Known rows, with every step that occurs
x q a m: [ -3 -48  29  -1  25  24  35  33  26  19   4 -15  21 -10 -36 -52  12 -14
  20  -2  16  10   0 -26   5  -1  27 -42 -35  -5   8 -16 -19]
d s x q: [-11 -19  21   8  36  49  31   0  23  26   4 -21 -10  10 -47 -34   2 -27
  13   5  -3  18   4 -37  20   0  11 -49 -19 -15   6   2 -11]
p j: [  2 -13  -4  -5   5  17  17  -8 -14  22   3 -15  17  12 -14   7  -7  11
   2 -12  19  12   9 -29   1 -10  16 -15 -16 -16   0  20 -16]
p j u f: [ -5  -7 -15 -20   5  20  20 -34 -16  26 -12  -7  19  14 -18 -24 -15   5
 -10 -23  10   5  26 -31   3   7  35 -24 -10 -14  -3  19 -22]
x q: [ -6 -20  21  -1  22  34  36  -1  24  21   4 -11  29  -6 -43 -16   7 -29
   3  19   4  15  13 -36   1  -7   5 -31 -18  -6  -2  -8 -19]
k h d s x z b: [ 15 -20   1  28   9  62  14   7  27  26   8 -19 -22  24 -13 -22  -5 -12
  26 -17  15  15   4 -53  18  35  25 -53 -21 -10  15 -14   5]
d h k: [  3 -31  -1   2  20  34  25   2   4  14  -4 -11 -14  25 -17  -3  12 -23
  12   3  -5   4   1 -23 -20   7   2 -31 -12 -25 -21  -6  -7]
a m: [  1 -31   9   7  10   9  32  32  25   6   0 -21  16  -5 -17 -13   1  -8
   4 -15  13   8  15 -26  -4  -3  16 -33 -34 -10  18 -14 -19]
k h d s: [ -6  -7  15   8  23  49  15  26  22   4  -2 -23 -15  30 -24 -27  12 -20
  31   6  10   8   6 -25  16  -3  23 -25 -15 -30  11  -1  -2]
q e: [ -6 -33  -3  12  15  15  25   1  11   3  -3  -7   4  10 -28 -28 -10 -18
  11 -11   6  10   4 -38   3   4  19 -29 -27 -10  -4   9  -7]
p j h d s x: [ -4 -14  -5   2  32  40  12  20  -5  18   0 -38 -25  37 -26 -10 -14   1
  25 -20   3  16  -5 -28  21   7  30 -47 -11 -21  15  23 -10]
n b z x s d: [ -9   0  -8  -5  22  54  17  -2  14  29  11  -3   9  -3 -39 -21 -15   0
   3  12  21  22  14 -33  11  11  27 -34 -24  -7  16  -6   5]
z x s d h: [ -8  -5  -4 -10  24  46  39  12   7  21   5  -8  -4  28 -30 -27  -7 -30
  23   5  -5  12  -5 -20  15   9  25 -34 -22 -10  27 -16   9]
e q a: [-11 -41  -8  -2  39  18  39   6   5  26   6  -5   7  -4 -28 -47   7 -11
  -8 -10  11   9  13 -27  -3   6  11 -40 -12 -13  -8   1 -18]
n b z x q a m: [ -5 -50  32  -2  30  40  24  25  16  30   4   0  11 -12 -41 -53  -3  -5
  14  -9  29  17   4 -28   3   8  38 -38 -37  -2  13 -11 -12]
k h: [ -5 -28   6  11  14  53  30   6  16  24   2  -3  17  12 -17  -2  18 -17
  13  -4   7  10   7 -48   3   5   2 -18  -9  -7  12   0 -15]
q a: [ -9 -41  -3   2  26  23  37  -3   2  24  -4  -8   1 -12 -16 -50   1  -6
  20 -14  14   9   1 -32   6   9  17 -28  -8  -1  -6   2  -7]
u f: [ -9 -17 -11 -15   7  30  29 -16   5  12 -16  -3  12  -6 -15  -8  -4 -11
   0  -8   7   4  21 -44   4  24  36 -30  -6 -11  -1  -7 -16]
s d h j p: [  7  -9 -10 -33  23  20  28   7   8   8   8 -15  -5  13  -9   9   6   3
   8  -2   3  -6   2  -7   0   3   5 -26 -28   2  11  12  -9]
m a: [ -7 -28 -14   7  24  19  38  -4  -2  34   0 -16  13  -7 -26  19  -8  -6
  16 -11   5  -1  -4 -29  -3  12  18 -32 -10 -12  -2   0 -12]
u j h d s x q: [-22 -17  22  -8  34  50  25  13  14  20   0 -25   1  27 -50 -19   1 -33
  13   8 -11  17   3 -31  21   5  16 -49 -22 -16   7   7 -17]
e q a m: [ -3 -47   9   0  29  10  36  39  21  16   7 -14  13  -3 -28 -46  10  -7
  -5 -17  16   8  12 -20  -5   1  22 -47 -35 -15  10 -12 -25]
h j u f: [ -6 -12 -12 -20  10  19  21 -24   6  10  -2 -10   8   0 -17 -30  -6   1
 -13 -11   8  -1  28 -32   3   8  36 -24 -10 -17 -13   5 -17]
b z x s d h k: [ -4 -18  -1 -12  26  47  16   0   1  21   7  -7 -16  33 -34 -14   4 -14
   9   9  -2  16  -5 -22  -6  10  18 -38 -19 -25  -9 -18   4]
n b z x: [-10 -23  -1   4  21  38  20 -17  -7  33  -2   3 -10  -6 -21  -7 -25  -1
  -5 -21  27  19  19 -41  -1  14  32 -15 -13  -3  14   2  -2]
j u: [ -6 -14 -13   9  21   8  39 -19   4  25  -2 -18  15   1 -16 -37 -13  -8
 -10 -23  -1  10  29 -18  -3 -13  -7 -25 -11  -6   1  14 -17]
k h d s x: [ -9 -23   1  11  32  54  19  27  16  11  -3 -35 -33  31 -27 -30  -2 -10
  29 -12   5  17  -2 -36  24   9  28 -41  -9 -27  14  11  -6]
u j h: [-26 -12  -5  -9  14  23  37  -9 -10  26  -2  -3  29  14 -11  25  -1 -24
  -6 -18 -13   6  15 -36  -3  11 -11 -27 -21   6   9   9 -20]
z b n: [-17 -19   7  24   5  21  32  -9   9  24   2 -47 -13 -17 -14   1   3  -1
  16 -18  28  18  30 -53  15  32   7 -48 -15  -5   1  -6  -7]
b n: [-27 -24   2  15  21  18  34  -9   6  17  -2 -55  -5 -13  -8  -6   4   1
  13 -11  18  17  20 -41  13   3   1 -27 -10  -7  -3   1 -12]
k h d: [  0 -29   3  -4  14  43  17  41  22   0  -5 -28  18  20 -25  -5  12 -12
  24  14  14  11   7 -33   4   1  31 -19  -3 -22   5  -2 -21]
z x: [ -5 -19  -5   4  13  15  37  -7   2  21  -7 -19  -5   6 -25   0 -11 -22
   4 -17  13   4  12 -44   8  10  43 -14  -9 -12  18  -8  -4]
b z x s: [-19 -25  -5   6  30  41  24 -27   8  32  11 -15   8   4 -40 -22  -3  -9
  -7 -17  14  17   8 -35  15   1  30 -16 -24  -3  26 -34  22]

Rows
[-14 -10  -1 -16  28  48  35   5  -1  25   9  -2  -7  27 -29 -33 -11 -19
  16   0  -5  24  -5 -17  14   7  20 -37 -22  -5  27 -19   8] -> b z x s d h
[ -5  -2   6   5  23  28  19  21  18  -2  -5 -32 -19  18 -21 -31  -1 -16
  24   4  10   8  13 -14  13  -6  24 -28 -16 -29   5  -2  -3] -> h d s
[ 11 -21  -6  -3  16  31   8  -9 -12  32   7 -15  18  26 -20  41  12  -1
   1  -5   4   2   1 -35 -23   7   4 -33 -14 -19 -20  14 -18] -> p j h k
[  0  -8 -12   1  12   6  25 -23 -16  31   2 -18  21  17 -18 -26 -16  11
  -9 -25   9  12  21 -15  -2 -21   3 -17 -16 -13   0  30 -18] -> p j u
[-15 -24   0  -5  18  20  29 -17  -9  26   1  -9  -8   3 -22 -10 -18  -4
  -7 -25  15  21  12 -40   7   6  34 -17  -9  -4  19 -12  -5] -> b z x
[-12 -28  -2  32  14  36  27 -18  13  31   6 -54 -21  -7  -2 -10  -8   4
  17 -27  24  22  15 -58  19  31   8 -50 -16   1   3  -9   0] -> s x z b n
[  4 -17  -5  -6  23  46  20   9  14  15   5 -11  -7  27 -30 -12  13 -20
  15  19  -6   8  -2 -20 -11   8   3 -40 -20 -26 -17 -12   0] -> x s d h k
[ -8  -7  -5  -8  25  46  39  14  11  17   7  -7   4  22 -24 -31  -3 -24
  22  10  -9  15  -2 -15  10   4   5 -40 -23  -6  19 -12   3] -> x s d h
[  8 -19 -13 -19  21  12  23 -10  13   9   6 -21   5  -4 -10  20  11   9
  -5 -13  13 -10  12 -18  -4  -3   4 -16 -25   4   5   9  -9] -> h j p
[ -6   0 -13  -5  17  39  27   8  24  16  11 -15  22  -1 -35 -22   0  -6
   7  19   5  16  12 -27  13   2   9 -40 -22  -9   9 -11  -3] -> x s d
[ -6   3 -11  -7  15  37  28   4  20  21   9 -18  13   5 -41 -19  -6 -13
   8  11  10  12   9 -34  20   8  34 -34 -20 -13  19 -14   4] -> z x s d
[  3 -12  -4  17   8  46  19  -1  12  26   5 -17 -17  27 -10  -7 -16 -16
  15 -25   3  13   8 -46  15  38  17 -57 -28  -4  13  -9   3] -> u j h d s x z b
[-10 -21  -5  -5  13  27  20 -11  -4  22  -1  -8  13  21 -18  34  14 -20
  -8  -4 -11   1  11 -36 -22  13  -9 -32 -18 -16 -25   6 -18] -> u j h k
[ -8 -21  -5   9  31  35  20  22  12   6  -6 -41 -36  22 -26 -32 -13  -7
  23 -14   5  17   3 -28  22   7  28 -45 -10 -26   9  10  -6] -> h d s x
[ -3 -18  -4  -3  25  13  31  -7   5  12  13 -17  -3  15 -12 -42  -5  -8
  -3 -14  -2   5  14  -8  -2 -19   4 -18 -18 -15  -6  11  -8] -> d h j u
[ -3  -7  -6  -7  27  25  27  -3  14  13  21 -18   4  17 -25 -51  -3  -5
   1   0  -2   8  11  -6   7 -18   5 -26 -24 -16   0   4   1] -> x s d h j u
[  6 -18  -6 -17  18  23  10  31  -6  10   2 -34  32  27 -22  25  -7   0
  18   2  10  11   2 -21  -2  -1  31 -29  -7 -14   7  13 -25] -> p j h d
[-12  -1  -8 -12  19  38  25  -1  13  25  13 -11  10   4 -38 -23 -10  -2
   2   6  10  23   9 -31  19   6  28 -35 -21  -8  19 -16   2] -> b z x s d
[  4 -34 -19  18  28  41  26 -15  15  26   3 -25  -5  11   6 -24 -19  -3
   4 -22  -1  17  -6 -40   8  -1   6 -29 -14   2   6  -4  -1] -> s x z
[-11 -17   4  27  25  45  18  -1  11  28   8 -62 -27  13  -6  -7  -7  -2
  32 -24  19  20   9 -49  26  33  15 -60 -19  -3  11  -7   2] -> j h d s x z b n
[ -1 -10   2 -15  21  37  21  19  22  -1  25 -14  -6  13 -22 -22   7  -6
  14  20   4   9  -4 -16   9  -5  20 -27 -26 -22  -2 -10   4] -> x s d h j
[-25 -13   5  19  17  41  19  -5   5  26   5 -57 -28  19  -5  -6  -6  -6
  24 -25  14  18  12 -47  28  34  13 -54 -25  -6   8  -4   2] -> u j h d s x z b n
[ 15 -26 -12  29   4  41  27 -12  19  32   7 -14 -11   1  -6 -13 -17  -8
   8 -28  12  15  11 -55   9  36  13 -54 -20   3   9 -14   1] -> s x z b
[-11 -19   4  29  19  40  17  -2  17  20   5 -65 -37   6  -7 -23  -7   2
  30 -18  25  20  13 -48  28  28  21 -53 -18 -11   5  -9   5] -> h d s x z b n
[ -9 -12   6 -23  25  38  17  10   9   6  28 -10 -17  18 -25 -25   0  -1
   8   9   8  16  -6 -19  14  -2  33 -23 -24 -19   5 -16  10] -> b z x s d h j
[ -2 -12  -8 -35  32  33  21  -9   5  21  17 -12  -9  20 -23   0   4   6
   2 -11   8   0  -4  -8   9   3  19 -22 -34   6  24  -8  10] -> b z x s d h j p
[  2 -23  -7 -11  24  24  22  35   9   5  -3 -33  28  15 -21  16  -4 -13
  17   5   3   9   8 -24  -4   5  24 -34  -4  -8   8   0 -22] -> j h d
[  3 -12  -8 -28  35  49  15  -9   6  23  15  -3  -9  13 -23   3  -2   9
   4  -7  17  -1   2  -9   2   8  17 -21 -37   7  21   4  12] -> n b z x s d h j p
[ -1 -27  12  -1  14  42  14  11  26   5  20 -11   5   6 -16   2  25   0
   7   8  18   4   4 -43   3  -4  18  -8 -16 -22  -8  -1 -10] -> k h j
[ -6 -20  23  -2  21  32  37  -6  17  28   1 -14  18   3 -51 -11   1 -38
   4  10   8   9   9 -45   9   1  36 -23 -17 -10  11 -14 -11] -> z x q
